What can hang from each mark:
Q199: Q355 Q708
Q355: Q199 Q725
Q708: Q199 Q725 Q826
Q411: Q708
Q131: Q100
Q100: Q411
Q781: Q708
Q725: Q708
Q826: Q708

Every row comes from one small tree of marks. Brackets hold a mark, then the marks that hang from it, in the order of their numbers. Every link used is in the known rows. Which tree was each row made from?
Known rows:
(Q199 (Q708 Q725 Q826)): [ 0.13 -0.28  0.45  0.40  1.55  0.11 -0.94  1.20 -0.69 -1.95  1.43 -1.46
  1.22  0.35 -2.18  3.29 -1.40 -1.00 -0.07 -0.56  1.16 -0.82  2.51]
(Q411 (Q708 Q199 Q725 Q826)): [ 0.85 -0.57 -0.03  0.24  1.84 -1.01 -1.68  2.32 -1.09 -1.74  3.11 -2.17
  2.35  0.01 -1.31  4.22 -2.26 -0.87 -0.05 -1.25  1.06  0.34  2.91]
(Q411 (Q708 (Q199 Q355) Q725 Q826)): [ 0.72 -0.59 -0.71 -0.18  2.23 -1.24 -2.42  1.96 -0.29 -2.28  2.30 -1.94
  2.10  0.02 -2.44  5.15 -2.22 -0.51  0.68 -2.12  1.16  0.49  2.89]
(Q411 (Q708 Q199)): [ 0.41 -0.10 -0.21 -0.42  0.68 -0.97 -1.13  1.17  0.04 -0.88  1.42 -1.48
  0.91  0.05 -0.18  1.69 -0.56  0.27  0.32 -0.87 -0.08  1.30  1.52]
(Q100 (Q411 (Q708 Q725))): [-0.79 -0.66 -0.81  1.20  0.86  0.56  0.13  2.59 -0.65 -0.56  1.50 -1.02
  1.72 -0.24 -0.40  2.06 -1.58  0.16 -0.66  0.40  0.79  0.22  2.94]
(Q411 (Q708 Q725)): [-0.63 -0.21 -0.66  0.78  1.23  0.52 -1.15  1.88 -0.52 -1.02  1.26 -0.91
  1.31  0.18 -0.27  1.62 -1.33  0.78  0.46 -0.57  1.56 -0.27  2.40]
(Q199 Q355 (Q708 Q725 Q826)): [-0.01 -0.23 -0.26  0.00  1.88 -0.28 -1.65  0.68  0.23 -2.46  0.52 -1.13
  1.21  0.29 -3.23  4.18 -1.30 -0.59  0.71 -1.51  1.33 -0.61  2.49]
(Q708 Q199 Q826): [ 1.46 -0.31  0.57 -0.59  0.63 -1.57 -0.49  0.49 -0.57 -0.89  1.93 -1.30
  0.99 -0.21 -1.03  2.58 -1.01 -1.62 -0.47 -0.59 -0.59  0.55  0.46]
(Q781 Q708): [-0.73 -0.05 -0.33  0.21  0.09 -0.16 -0.57  0.43  0.00  0.16 -0.22  0.54
  0.99  0.36  0.30  0.81 -0.70  0.21  0.61 -1.25  0.70  0.83  1.03]
(Q411 (Q708 Q725 Q826)): [-0.10 -0.65 -0.51  0.81  1.86  0.49 -1.33  1.93 -1.23 -1.08  2.29 -1.04
  1.99  0.83 -1.38  3.43 -2.51 -0.21 -0.11 -0.70  1.54 -0.49  2.63]
(Q826 (Q708 Q199 Q725)): [-0.03  0.78  0.13 -0.17 -0.01 -1.76 -1.72  2.21 -0.48 -2.04  1.44 -1.93
  1.70 -1.41  0.40  2.18 -0.60 -0.51  1.04 -1.78  0.49 -0.32  2.77]
(Q355 Q199): [-0.34 -0.98  0.74 -0.38  0.51  0.12 -0.38  0.83 -0.36 -0.88 -0.74 -0.33
  0.16 -0.20 -0.36  1.43  0.11  0.14 -0.35  0.02  0.40  0.76 -0.18]
(Q131 (Q100 (Q411 Q708))): [-0.64 -1.20 -0.81  1.14  0.31 -0.08  1.35  2.02  0.57 -0.28  0.44 -1.25
  1.42  0.26 -0.28 -0.24 -1.82  0.81 -0.82  0.23 -1.31  1.19  1.61]
(Q355 (Q199 Q708)): [-0.63 -0.69  0.84 -0.68  0.71  0.14 -0.73  0.88 -0.08 -1.92 -0.97 -0.95
 -0.06  0.02 -1.45  2.25  0.34  0.23  0.05 -0.32  0.58  0.88  0.98]
(Q199 (Q355 Q725) Q708): [-0.33 -0.06 -0.53 -0.52  0.93 -0.30 -1.20  0.28  0.46 -2.07 -1.31 -0.40
 -0.12 -0.93 -2.02  2.83  0.38 -0.03  0.67 -1.80  0.70  0.53  1.68]
(Q131 Q100): [ 0.25 -0.66  0.19  0.42 -0.04 -0.54  0.77  0.51  0.79 -0.57 -0.55 -1.06
  0.38 -0.15  0.20 -1.67 -0.64  0.47 -0.07 -0.55 -0.93  0.20 -0.20]
(Q199 Q708): [-0.32  0.27  0.11 -0.34  0.32 -0.04 -0.33  0.06  0.39 -1.07 -0.22 -0.59
 -0.11  0.44 -1.09  0.80  0.35  0.12  0.32 -0.28  0.12  0.18  1.12]
(Q725 (Q708 Q826)): [ 0.99 -1.29 -0.78 -0.05  0.58 -0.83 -0.92 -0.29 -1.15 -0.01  1.44 -1.36
  1.20  0.55 -1.19  2.11 -0.98  0.28 -0.52 -0.79  0.71  0.55  1.12]
(Q708 Q826): [ 0.54 -0.47  0.07  0.01  0.74 -0.12 -0.07  0.00 -0.67  0.00  1.14 -0.08
  0.71  0.67 -1.09  1.81 -1.32 -1.05 -0.44  0.02 -0.18 -0.16  0.10]
(Q725 (Q708 (Q199 Q355) Q826)): [ 1.78 -1.19 -1.01 -1.07  0.80 -2.50 -2.04 -0.33 -0.07 -1.33  1.33 -2.23
  1.34 -0.30 -2.19  3.85 -0.70 -0.02  0.15 -2.15  0.30  1.41  1.45]

Write each row's tree:
[ 1.54 -0.76 -0.05 -0.86  1.42 -1.77 -1.33  0.62 -0.47 -1.91  0.89 -1.11
  0.93 -1.43 -1.92  4.58 -1.01 -1.91 -0.10 -2.09 -0.12  1.02  1.18] | (Q708 (Q199 (Q355 Q725)) Q826)
[-0.46 -1.05  0.84 -0.50  1.12  0.07 -0.84  1.49 -0.86 -2.36 -1.17 -1.03
  0.08 -1.08 -1.33  3.28  0.38 -0.43 -0.25 -1.01  0.90  1.22  1.59] | (Q355 (Q199 Q708) Q725)
[ 0.13 -0.56 -0.49 -0.02  0.31 -0.97  0.21  1.89 -0.15 -0.56  1.74 -1.41
  1.31 -0.26 -0.42  2.11 -0.71 -0.32 -0.67  0.13 -0.85  1.67  2.09] | (Q100 (Q411 (Q708 Q199)))
[ 1.88 -1.23 -0.40 -0.66  0.43 -2.35 -1.32  0.09 -0.95 -0.89  2.22 -2.49
  1.52 -0.24 -1.12  2.93 -0.69 -0.45 -0.43 -1.32  0.19  1.21  1.51] | (Q725 (Q708 Q199 Q826))
[-0.16  0.83 -0.51 -0.49  0.37 -1.98 -2.42  1.75  0.44 -2.52  0.62 -1.63
  1.56 -1.58 -0.76  3.14 -0.67 -0.17  1.65 -2.62  0.65 -0.16  2.76] | (Q826 (Q708 (Q199 Q355) Q725))
[ 0.90 -0.93 -0.91 -0.70  2.10 -1.38 -2.11  1.46 -0.64 -1.93  1.44 -1.18
  1.68 -0.67 -2.35  5.54 -1.84 -0.96  0.23 -2.56  0.35  1.59  2.34] | (Q411 (Q708 (Q199 (Q355 Q725)) Q826))
[ 1.27 -0.43  0.03 -0.42  1.62 -1.64 -1.73  1.08 -0.14 -2.28  1.66 -1.83
  1.54 -0.82 -2.06  4.06 -1.35 -1.50  0.36 -1.77  0.68 -0.03  1.77] | (Q708 (Q199 Q355) Q725 Q826)
[ 0.01  0.47 -0.68 -0.96  0.25 -2.04 -2.11  1.28  0.06 -2.06 -0.19 -0.97
  1.02 -2.12 -0.69  3.52 -0.21 -0.66  1.36 -3.06 -0.21  1.01  2.07] | (Q826 (Q708 (Q199 (Q355 Q725))))
[ 0.05 -1.49  0.91 -0.48  1.76  0.05 -0.92  1.45 -1.56 -2.45 -0.14 -1.10
  0.74 -0.51 -2.46  5.18 -0.93 -1.44 -0.76 -1.07  0.87  1.14  1.80] | (Q355 (Q199 (Q708 Q826)) Q725)
[-0.78 -0.68  1.03 -0.04  1.23  0.12 -1.20  1.97 -0.44 -2.80 -0.37 -1.78
  0.66 -0.51 -1.32  2.84 -0.04  0.08  0.16 -0.53  1.74  0.05  2.19] | (Q355 (Q199 (Q708 Q725)))
[-0.10  0.85 -0.67 -1.02 -0.04 -1.92 -1.99  0.66  0.91 -1.59  0.09 -0.87
  0.89 -0.86 -0.89  2.53 -0.20  0.10  1.65 -2.29 -0.43  0.70  1.49] | (Q826 (Q708 (Q199 Q355)))
[ 0.55 -0.97 -0.92  0.33  2.03 -1.15 -1.09  2.60 -0.31 -2.01  2.63 -1.99
  2.61 -0.53 -2.59  5.57 -2.52 -1.06 -0.42 -1.15  0.47  0.93  3.44] | (Q100 (Q411 (Q708 (Q199 Q355) Q725 Q826)))
[ 1.27 -0.76 -1.08 -1.10  0.07 -2.56 -1.99 -0.37  0.53 -1.37  0.29 -2.09
  0.66 -0.93 -1.12  2.06  0.56  1.04  0.77 -2.07  0.42  1.48  1.25] | (Q725 (Q708 (Q199 Q355)))
[ 0.19 -0.51 -0.48 -0.50  1.72 -0.27 -1.39  0.20 -0.16 -1.98 -0.21 -0.45
  0.64 -0.29 -3.13  4.61 -0.85 -1.16  0.15 -1.87  0.55  0.58  1.84] | (Q199 (Q355 Q725) (Q708 Q826))
[ 0.75  0.14 -0.04 -0.49  0.80 -1.73 -1.57  1.09  0.61 -2.40  0.61 -1.66
  0.81 -1.54 -0.88  2.36 -0.14 -0.37  0.93 -1.61  0.92  0.04  1.52] | (Q708 (Q199 Q355) Q725)
[ 0.81 -2.55 -0.03 -0.28  1.26 -0.81 -1.43  1.08 -2.40 -1.42  0.51 -1.87
  1.48 -0.93 -1.42  4.57 -1.08 -0.45 -1.11 -1.48  1.52  1.59  1.64] | (Q355 Q199 (Q725 (Q708 Q826)))
[ 0.59 -0.35 -0.28 -0.32  1.72 -1.83 -2.22  1.55 -0.03 -2.22  1.43 -1.22
  2.61 -0.49 -1.87  4.97 -2.06 -1.31  0.91 -3.04  1.47  0.70  2.71] | (Q781 (Q708 (Q199 Q355) Q725 Q826))
[ 0.88 -1.55 -0.10  1.16  1.52 -1.51  0.51  3.54 -0.41 -2.11  2.81 -3.27
  2.94 -0.49 -1.23  2.97 -3.12 -1.08 -1.20 -0.59 -0.57  0.90  3.34] | (Q131 (Q100 (Q411 (Q708 Q199 Q725 Q826))))
[ 1.00 -0.33 -0.13 -0.98  0.65 -1.91 -1.12  0.62  0.15 -1.87 -0.27 -1.01
  0.24 -2.12 -0.86  2.76  0.29 -0.91  0.52 -2.06  0.08  1.07  0.93] | (Q708 (Q199 (Q355 Q725)))
[ 0.64 -1.32 -1.03 -0.28  1.83 -1.26 -0.73  2.11 -0.78 -1.55  1.80 -1.29
  2.07 -1.01 -2.45  5.89 -2.08 -1.59 -0.80 -1.47 -0.39  2.08  2.85] | (Q100 (Q411 (Q708 (Q199 (Q355 Q725)) Q826)))
[ 0.40 -1.05 -0.22  1.04  0.72 -1.50  0.66  3.47  0.32 -2.11  1.81 -3.29
  2.31 -1.03 -0.01  1.12 -1.88  0.00 -0.61 -0.66 -0.53  0.97  3.19] | (Q131 (Q100 (Q411 (Q708 Q199 Q725))))
[ 0.45 -1.06 -0.33  0.51  0.38 -1.58  1.12  2.37  0.64 -1.17  1.20 -2.48
  1.65 -0.54 -0.23  0.44 -1.38  0.13 -0.81 -0.36 -1.74  1.95  1.98] | (Q131 (Q100 (Q411 (Q708 Q199))))
